Each row was made from one small tree. The marks that hang from a mark follow it in brackets, in the order of their numbers. Every link used is in the known rows. Write each row's tree.
Known rows:
Q155{Q138{Q306{Q816} Q454 Q989} Q385}: [ 45.0 -21.1  33.2  58.8  -6.7  32.7 -24.2  16.7 -35.1 -35.0 -16.7  16.7
  17.4 -49.4 -36.4 -14.5  14.5 -39.3  -5.8 -38.9]
Q138{Q454 Q989{Q816}}: [ 25.3 -19.7  34.4  44.2 -19.3  20.7  -1.5  40.9  12.8  45.1 -18.9 -16.5
   7.9 -52.2 -44.7 -45.0 -16.7 -48.6  10.7 -22.0]
Q138{Q306}: [ 28.7  -4.1  25.0  52.8  15.2  34.1 -22.5  12.8 -21.9  -4.7  -8.8 -11.6
  39.5 -53.2 -35.3  -5.8  -5.2  35.7  -2.3 -31.0]
Q385{Q454{Q138}}: [  0.3  -5.6  15.0  36.2  24.6  31.5   2.7  14.3 -54.3  25.4 -13.0   7.4
  49.2 -66.4 -62.1  -3.8 -18.7   7.6   3.2 -14.0]
Q454{Q138{Q306{Q385}} Q816}: [  1.5  11.3  11.6  31.8  49.2  34.4  -7.2  -5.4 -66.0 -20.2  -4.7   7.1
  41.2 -28.7 -77.7  -9.4   9.8 -15.5 -17.7 -46.4]
Q989{Q816{Q454}}: [ 26.5  -7.8  53.1  44.5   5.8  22.3 -20.0  23.1   9.2  41.2  -0.8 -28.0
   8.4 -71.2 -19.4 -32.0 -20.5 -17.6  -9.8  -9.3]
Q155{Q385{Q454{Q138{Q306} Q816} Q989}}: [ 12.4  10.4   7.3  34.4  12.2  16.0  34.9 -13.1 -52.2 -37.7 -16.6  20.3
   0.1 -47.6 -83.8 -24.4 -16.5 -24.0  -6.6 -31.8]
Q385{Q155{Q138}}: [ 24.0  -6.1  20.6  42.5  33.0  54.2 -17.3   5.5  -2.5  23.9 -26.1  17.7
  40.4 -42.0 -15.4  34.6 -22.4  76.0   9.8 -20.0]
Q454{Q138}: [  9.2  -1.7  17.8  36.3  51.2  41.1 -20.7  25.9 -58.6  11.1 -10.5  -7.5
  62.0 -52.1 -56.1  -9.9 -18.9  28.0  -0.8 -26.5]
Q816{Q454{Q138{Q306{Q385} Q989}}}: [ 39.7 -22.0  59.5  29.0  16.1  37.3 -26.3  37.4 -20.1 -14.6   0.2   4.8
  63.0 -47.0  15.0 -12.0   7.3 -19.8 -30.4 -31.4]
Q306{Q385{Q989} Q816}: [ 21.1   1.5  46.0  29.7  47.5   3.8  -4.4   2.1 -74.3  27.8 -31.4   8.3
  11.0 -25.8 -12.9 -32.0 -34.9  -5.9 -24.2 -17.0]
Q155{Q138{Q306 Q454} Q385{Q989} Q816}: [ 38.5 -23.4  33.1  56.4  -4.1  27.3 -28.8  -3.2 -39.3   2.3 -15.7  26.7
  -5.9 -43.2 -15.6   1.0 -14.0  -3.6   0.9 -37.3]
Q385{Q155 Q454 Q989}: [ 14.3  -3.8  22.2  28.0  -7.4  17.3  46.9  -0.3   3.6  33.7 -35.6  28.9
   2.4 -47.9 -16.5   0.2 -46.7  56.1   9.2  -4.0]
Q385{Q155{Q816} Q454{Q138{Q306}} Q989}: [  8.1 -10.5   7.0  19.3 -24.0  18.2  42.5 -21.4 -14.0  20.0  -4.9  41.3
  11.4 -48.3 -12.7  30.0 -16.0  55.8  -8.1 -21.2]
Q155{Q816{Q454}}: [ 33.4 -10.3  57.9  43.5  25.4  19.6 -46.4  10.8 -26.6  39.2   3.9  -1.3
   5.5 -46.8  28.0  18.9 -25.6  14.1 -20.5 -14.4]
Q138{Q306{Q385} Q454{Q816} Q989}: [ 23.2  -9.8  35.3  42.2  -1.4  20.3  -2.9  19.8 -20.0 -10.3 -22.1  13.4
   8.4 -19.3 -44.6 -31.4   8.9 -60.9  -7.7 -45.1]
Q155{Q816}: [ 25.0   1.5  29.0  43.6  38.0  24.6 -38.2  -2.6 -43.9  48.2  -4.0  -0.7
  13.7 -34.6  -6.4  28.4 -29.4  27.6  -8.9 -21.4]
Q454{Q138{Q306{Q385{Q155} Q816} Q989}}: [ 24.3   0.1  20.2  19.5  15.5  34.2   8.2   4.5 -40.9 -15.5  -1.3  22.8
  59.4 -29.2 -13.0   8.8  16.1   0.8 -33.1 -38.0]
Q155{Q138{Q989} Q385}: [ 57.2  -8.2  32.0  47.5  41.5  51.7 -36.2  16.3 -22.9  -6.5 -27.4  11.3
  38.2 -33.1 -15.0  19.8 -23.4  -2.0  -0.3 -29.9]
Q816{Q454}: [ 31.9 -11.7  63.0  47.3  27.9  27.3 -34.8  34.5 -16.0  13.8 -10.8 -11.9
  25.5 -60.2   3.5 -17.1 -25.5  16.0  -9.9 -11.4]
Q385{Q155 Q989{Q816{Q454{Q138}}}}: [ 17.9  -9.9  38.1  18.9  -9.5  23.4  32.4  17.5  25.3  25.8 -11.6   0.7
   9.1 -59.2 -11.0 -30.0 -31.4  32.0  -8.3 -11.6]

Which tree is each row?
[ 25.0  10.5  13.8  33.3   6.4  31.5  17.7   5.4 -30.8  16.7  -2.9   5.4
  30.3 -59.4 -57.7 -12.0 -17.8 -64.1  -9.0 -18.0]
Q155{Q385{Q454{Q138{Q989{Q816}}}}}
[ -3.2   1.3  23.0  18.4  41.3  13.2  26.9  -5.6 -65.4  23.0 -32.5  26.7
  14.6 -29.1 -62.3 -22.9 -31.5 -27.0  -9.3 -21.4]
Q306{Q385{Q454{Q138 Q816} Q989}}
[ 28.1 -19.5  53.2  29.8  23.7  15.9 -17.9  32.4 -41.6 -14.6  -3.2  -4.9
  30.2 -55.7  -9.7 -19.2  -2.2  -8.1 -28.2 -19.7]
Q306{Q816{Q454{Q138{Q989}}}}
[  4.8  14.2  24.9  19.9  21.5  13.1  46.4 -20.0 -23.8  33.7 -38.0  41.8
 -10.2 -18.1 -28.2  -0.7 -40.2   1.5  -7.1 -13.2]
Q306{Q385{Q155 Q454{Q816} Q989}}
[ 55.4 -16.7  23.5  47.2  -8.2  36.6 -24.9 -22.7 -18.1   4.5  -3.8  35.1
  12.5 -40.9   3.9  60.7   0.6 -18.7 -13.2 -31.5]
Q155{Q138{Q306 Q989} Q385{Q454} Q816}
[ 37.2 -13.7  53.0  22.9   4.8  42.3  -6.7  29.1  -0.8 -15.8   1.2  19.6
  61.7 -41.8  29.5   3.3   7.2   2.2 -31.3 -29.5]
Q816{Q454{Q138{Q306{Q385{Q155}} Q989}}}
[ 15.0  -2.0  10.3  23.9  45.9  30.5   0.1  16.7 -33.8 -19.1 -18.1  -1.0
  27.1 -23.3 -75.1  -2.3 -10.2  -1.9  -3.9 -40.3]
Q454{Q138{Q989} Q816}
[ 35.4 -24.5  55.5  29.7  24.8  34.4 -24.6  48.7 -13.9  -6.2  -7.0  -5.4
  49.9 -53.6   0.9 -13.0 -13.1   2.5 -15.7 -21.9]
Q816{Q454{Q138{Q989}}}
[ 18.9  -5.1  31.4  32.6  28.2  42.1  -3.8   8.9 -12.6  24.6 -35.5  39.2
  19.3 -10.2 -20.6  12.3 -11.9 -13.0   0.0 -30.9]
Q306{Q385{Q155{Q138{Q454{Q816} Q989}}}}
[  6.5   1.4  -4.6  20.8 -15.2  30.3  50.2 -11.0   5.1 -23.4  -9.2  33.5
  19.5 -39.7 -60.9  24.7  10.0  15.3  -4.5 -32.9]
Q385{Q155 Q454{Q138{Q306 Q989} Q816}}
[ 46.1 -19.2  55.1  35.4  -5.9  22.6 -13.0  33.3  32.3  30.2  -8.9 -22.6
  11.4 -54.2   1.3 -21.2 -18.5 -26.1 -11.4 -15.1]
Q138{Q989{Q816{Q454}}}
[ 16.5 -15.2  18.7  28.3  13.1  30.3   8.6  23.2 -31.5  18.4 -17.4  10.7
  48.3 -55.1 -45.1   2.5 -16.7  -3.1   0.3 -18.1]
Q385{Q454{Q138{Q989}}}
[ 51.5 -16.3  60.7  34.4 -17.4  26.1 -15.0  19.0  25.5  19.9   0.8  -9.6
  27.0 -46.2  18.5 -19.9   5.7 -54.8 -30.2 -27.1]
Q138{Q306{Q385} Q989{Q816{Q454}}}
[ 32.8 -36.0  44.1  48.2  -0.9  30.1 -30.1  20.5 -35.1   1.3 -24.0  20.1
  32.8 -38.9 -18.6 -11.2  17.5 -30.6  -9.2 -37.1]
Q155{Q138{Q306{Q385 Q816} Q454 Q989}}
[ 10.0  -6.1  38.2  39.3 -15.0   8.3  22.0   7.2 -40.6   5.5 -21.1  28.3
   5.8 -38.5 -17.8 -44.6  -2.9  -6.7 -15.2 -27.0]
Q138{Q306{Q385{Q155 Q989} Q816} Q454}
[ 41.0   3.7  26.2  27.8 -16.6  36.1  12.8  -1.7  30.7  28.5  -4.9   7.3
  32.3 -29.3   3.9   5.1   2.4 -18.1 -20.4 -31.2]
Q138{Q306{Q385{Q155}} Q989{Q816}}
[  0.1  -8.1  11.5  39.2   1.1  19.1   9.2  -1.2 -61.4  -5.1  -0.6   7.9
  40.4 -73.5 -68.3  -7.8  10.2   1.6 -11.6 -21.9]
Q385{Q454{Q138{Q306{Q816}}}}
[ 40.2 -37.7  42.7  46.0  -1.2  36.7 -48.0   8.4 -23.5  35.3 -13.1  29.6
  26.8 -25.3  14.3  28.9   8.3 -22.6  -8.6 -40.5]
Q155{Q138{Q306{Q385} Q454 Q989} Q816}
[ 37.0 -13.5  19.4  32.7   3.2  49.2  -0.6   5.9  39.9  36.7 -22.4   9.6
  27.8 -39.3 -11.8  30.5 -16.5  39.6   7.1 -21.9]
Q385{Q155{Q138{Q989{Q816}}}}
